Known rows, with every step that occurs:
Z > Y > G > C > S: -.12	-.82	-.16	.13	.56	-.46	.02	-.13	-.35	-.44	.38	-.21	.56	-.36	.18	.00	-.44	.17	.17	-.06	.09	-.25	.01	-.11
B > K > Y: .07	.03	.18	-.10	.10	.24	.45	-.16	.17	-.31	-.28	.09	.13	.18	.07	-.24	-.13	.09	.05	-.39	.16	.11	.14	-.12
B > K: .23	.09	.00	-.20	.18	.22	.28	-.05	.52	-.30	-.29	.08	-.04	.20	-.08	-.08	-.22	.16	.07	-.08	.18	.16	.08	-.33
B > K > Y > Z: .24	.26	.18	-.32	.11	.37	.43	-.28	.20	-.21	-.26	.19	.32	.45	.14	.02	-.10	.09	-.01	-.34	.27	.21	-.07	.11
B > K > Y > D: .08	.03	.04	-.03	-.04	.31	.16	-.42	-.11	-.33	-.56	.19	.31	.28	.09	-.13	-.38	.09	.08	-.33	.17	-.06	.19	-.25
D > Y: .03	-.02	-.29	-.20	.12	.23	.50	-.16	-.05	-.26	.21	.17	.26	-.29	-.21	-.18	-.18	.10	.08	.05	-.04	.04	.18	-.37
C > G > Y > D: -.10	.01	-.30	-.08	.07	.00	-.17	-.05	-.30	-.20	-.27	.19	.12	.04	-.19	-.07	-.77	.06	.17	-.14	.16	-.14	-.14	-.21
G > Y: -.11	.19	-.16	.04	.16	-.05	.32	.16	.17	-.16	.05	-.02	.15	.03	-.06	-.12	-.30	.18	.08	-.15	.07	.03	.05	-.12
C > D > Y: .07	-.30	-.33	.00	.12	.20	.25	.01	-.07	-.24	.27	.15	.12	-.23	-.22	-.13	-.32	.05	.18	-.10	.09	.01	.28	-.26
G > C > S > Z > Y > K: .01	-.52	-.23	.03	.48	-.16	.26	-.20	-.37	-.38	.22	-.17	.72	-.05	.21	.08	-.07	.29	-.01	-.06	-.10	-.31	-.23	-.21
K > Y: .00	.04	.05	.09	.24	.24	.38	-.18	-.15	-.31	.00	.15	.38	-.09	.09	-.31	-.18	.16	.03	-.57	.05	-.17	.21	-.07
Y > G > C > S: -.11	-.45	-.12	.13	.29	-.84	.07	-.24	-.54	-.11	.21	-.05	.47	-.42	.05	-.02	-.61	.26	.13	.17	.01	-.13	.02	-.09
C > D > Y > G: .02	-.52	-.24	.13	.18	-.24	.11	-.22	-.27	-.05	.15	.27	.08	-.42	-.23	-.06	-.39	.09	.14	.15	-.19	.01	.31	-.19
D > Y > G > C > S: -.24	-.58	-.28	-.08	.11	-.87	.42	-.35	-.78	-.11	.44	-.05	.54	-.60	-.12	-.09	-.50	.15	.17	.51	-.13	-.02	.02	-.16
K > Y > Z: .17	.31	.05	-.10	.24	.38	.36	-.31	-.10	-.22	.00	.30	.53	.18	.18	-.10	-.16	.14	-.03	-.53	.12	-.05	.02	.20
G > Y > B > K: -.08	.14	-.08	-.06	-.12	-.06	.21	.03	.54	-.21	-.18	.06	-.11	.53	-.05	.27	-.28	.07	.04	.10	.30	.49	-.05	-.16
S > C > G: -.03	-.21	-.23	-.37	.21	.19	-.03	.00	.13	-.23	-.27	.16	.04	-.18	-.16	-.42	-.75	.04	-.04	-.33	.10	-.15	-.21	-.14
Y > B > K: .17	.03	-.05	-.11	.03	.23	.09	-.16	.56	-.35	-.29	.28	-.03	.42	-.02	.24	-.25	.10	-.02	-.02	.33	.34	.04	-.30
G > C > D > Y > K > B: -.12	-.61	-.46	.61	-.01	-.46	.07	-.18	-.65	-.21	.43	-.01	.32	-.34	-.33	.22	-.47	.31	.13	.42	.07	.03	.01	-.14
G > C > S > Z > Y: .00	-.57	-.20	-.25	.41	-.04	.29	.04	.04	-.36	.26	-.27	.73	.05	.23	-.08	-.19	.09	.11	-.34	.03	-.20	-.14	-.09
G > C > D > Y > B: -.09	-.63	-.44	.12	-.12	-.08	.00	-.07	-.22	-.22	.50	.22	.18	-.10	-.12	.29	-.37	.03	.11	.24	.20	.17	.09	-.11
Z > Y > D: .16	-.25	-.29	.05	.43	.76	-.14	-.21	.08	-.64	-.17	.15	.43	.04	.16	-.02	-.28	.11	.12	-.46	.21	-.38	.21	-.43
Z > Y: .14	-.27	-.17	.00	.59	.69	.14	.06	.37	-.64	.11	.06	.29	-.06	.11	-.13	-.07	.12	.08	-.52	.22	-.21	.13	-.32
Y > B: .11	.02	-.18	.09	.19	.26	-.02	-.19	.24	-.32	-.03	.36	.15	.16	.02	.16	-.30	.18	-.05	-.21	.19	.06	.11	-.26
C > D: .18	-.18	-.19	.17	.30	.19	-.06	.09	.15	-.24	.01	.15	.02	-.05	-.05	-.06	-.40	.18	.15	-.42	.18	-.11	.26	-.14
K > B: .06	-.05	-.15	.30	.25	-.04	.08	-.05	.16	-.29	-.05	.04	.34	.00	-.17	-.07	-.53	.27	.08	-.30	.18	.06	.12	-.14

Rows:
.03	.04	-.35	.10	.20	.17	.47	-.40	-.37	-.31	.11	.29	.27	-.36	-.24	-.06	-.04	.33	-.06	.34	-.15	-.09	.09	-.51 -> D > Y > K
.06	.48	-.13	-.16	.17	.12	.32	.02	.20	-.08	.06	.09	.30	.27	.02	.14	-.24	.17	.01	-.14	.18	.14	-.14	.18 -> G > Y > Z
.02	-.26	-.25	-.03	.11	.19	-.08	.11	.25	-.19	-.15	-.03	.05	-.13	.01	-.30	-.63	.11	.00	-.44	.15	-.17	.20	.01 -> S > C > D
-.04	-.06	-.02	.19	.12	.26	.18	-.31	-.10	-.34	-.01	.36	.35	.11	.16	.01	-.21	.11	-.05	-.49	.15	.02	.18	-.07 -> K > Y > B
-.03	-.26	-.19	-.04	.21	-.20	.37	-.36	-.21	-.11	.11	.30	.24	-.41	-.23	-.15	-.21	.16	.01	.32	-.28	.02	.13	-.33 -> D > Y > G
.21	-.24	-.20	-.21	.36	.69	.01	-.23	.25	-.40	-.38	.20	.58	.29	.15	-.04	-.13	.05	.00	-.49	-.10	-.36	.04	-.36 -> S > Z > Y > D
-.10	-.47	-.34	-.34	-.35	.19	.11	-.11	.41	-.22	-.15	.11	-.11	.23	-.14	.04	-.52	-.13	-.02	.16	.24	.44	.07	-.13 -> S > C > D > Y > B > K
-.06	-.09	-.37	.38	.14	-.07	.34	-.38	-.44	-.31	.12	.14	.43	-.30	-.36	.02	-.31	.35	.01	.30	-.05	.05	.06	-.35 -> D > Y > K > B
.16	-.33	-.14	-.16	.39	.63	.06	-.12	.60	-.42	-.06	.27	.41	.42	.18	.15	.07	.01	-.12	-.43	-.05	.02	-.06	-.26 -> S > Z > Y > B
-.02	-.57	-.31	-.16	.29	.01	.02	-.23	-.28	-.39	.02	-.16	.91	.14	.25	.04	-.42	.06	.13	-.31	.03	-.36	-.08	-.19 -> G > C > S > Z > Y > D
.18	-.36	-.09	-.11	.31	.68	-.02	-.06	.72	-.64	-.13	.12	.07	.46	.12	.25	-.07	-.02	.02	-.25	.42	.23	.02	-.33 -> Z > Y > B > K
.24	-.21	-.14	.03	.59	.51	.23	-.23	.20	-.40	-.17	.16	.44	.10	.09	-.05	.17	.30	-.16	-.24	-.24	-.30	-.10	-.35 -> S > Z > Y > K
-.13	-.53	-.23	.01	.07	-.50	.34	-.30	-.42	-.04	.32	.20	.34	-.46	-.20	-.06	-.27	.16	.03	.59	-.24	-.02	-.01	-.24 -> D > Y > G > C
.00	-.20	-.15	-.24	.15	-.47	.34	-.09	-.16	-.06	.12	-.14	.62	-.02	.10	-.10	-.38	.20	.05	-.11	-.08	-.08	-.12	-.06 -> G > C > S > Z
-.05	-.76	.21	.27	.03	-.60	.03	-.16	-.27	-.04	-.06	.04	.03	-.03	.05	-.02	-.38	.10	.12	.02	.02	.05	.13	.17 -> B > K > Y > G > C > D
.03	-.22	.29	.03	.19	-.26	.31	-.39	.00	-.13	-.40	.19	.13	.05	.02	-.21	-.24	.14	-.01	-.11	-.13	.08	.15	-.08 -> B > K > Y > G
.20	.27	-.30	-.39	.15	.42	.50	-.27	.00	-.17	.23	.31	.46	.01	-.12	.03	-.14	.09	.02	.07	.09	.13	-.03	-.13 -> D > Y > Z
-.09	-.08	-.12	-.25	-.02	-.08	-.04	.09	.39	-.24	-.23	.20	-.25	.48	-.21	.18	-.53	-.05	.07	.07	.39	.48	-.32	-.13 -> C > G > Y > B > K
-.14	.12	-.21	.62	.15	-.41	.16	-.08	-.26	-.20	.00	-.08	.27	-.03	-.19	.11	-.46	.44	.01	.09	.06	.07	-.04	-.11 -> G > Y > K > B
.05	-.77	-.06	-.08	.45	-.15	.08	-.15	.19	-.16	.07	.10	.51	-.05	.10	-.01	-.02	.12	-.08	.02	-.36	-.23	-.17	-.09 -> S > Z > Y > G > C
-.07	.01	-.24	.14	.33	-.18	.07	-.04	-.35	-.23	-.06	.19	.00	-.12	-.25	-.04	-.41	.31	.01	.08	.04	-.09	-.27	-.25 -> C > G > Y > K
.17	-.23	-.22	.28	.65	.59	.12	-.18	-.01	-.68	.06	.11	.30	-.14	.08	.03	.05	.35	-.03	-.23	.09	-.33	.06	-.42 -> Z > Y > K
-.01	-.41	-.07	.19	.26	-.50	.01	-.22	-.19	-.03	.07	.18	.24	-.32	-.04	.02	-.38	.28	.00	.25	-.14	-.17	-.02	-.12 -> Y > G > C
.04	-.10	-.22	-.29	-.14	.23	.39	-.26	.34	-.31	-.04	.28	.05	.26	-.19	.18	-.13	-.01	.01	.33	.21	.50	.02	-.42 -> D > Y > B > K
-.16	-.10	-.25	.44	.26	-.45	-.04	-.03	-.39	-.23	-.04	.05	.12	-.07	-.37	.05	-.69	.32	.06	.05	.12	.06	-.32	-.09 -> C > G > Y > K > B
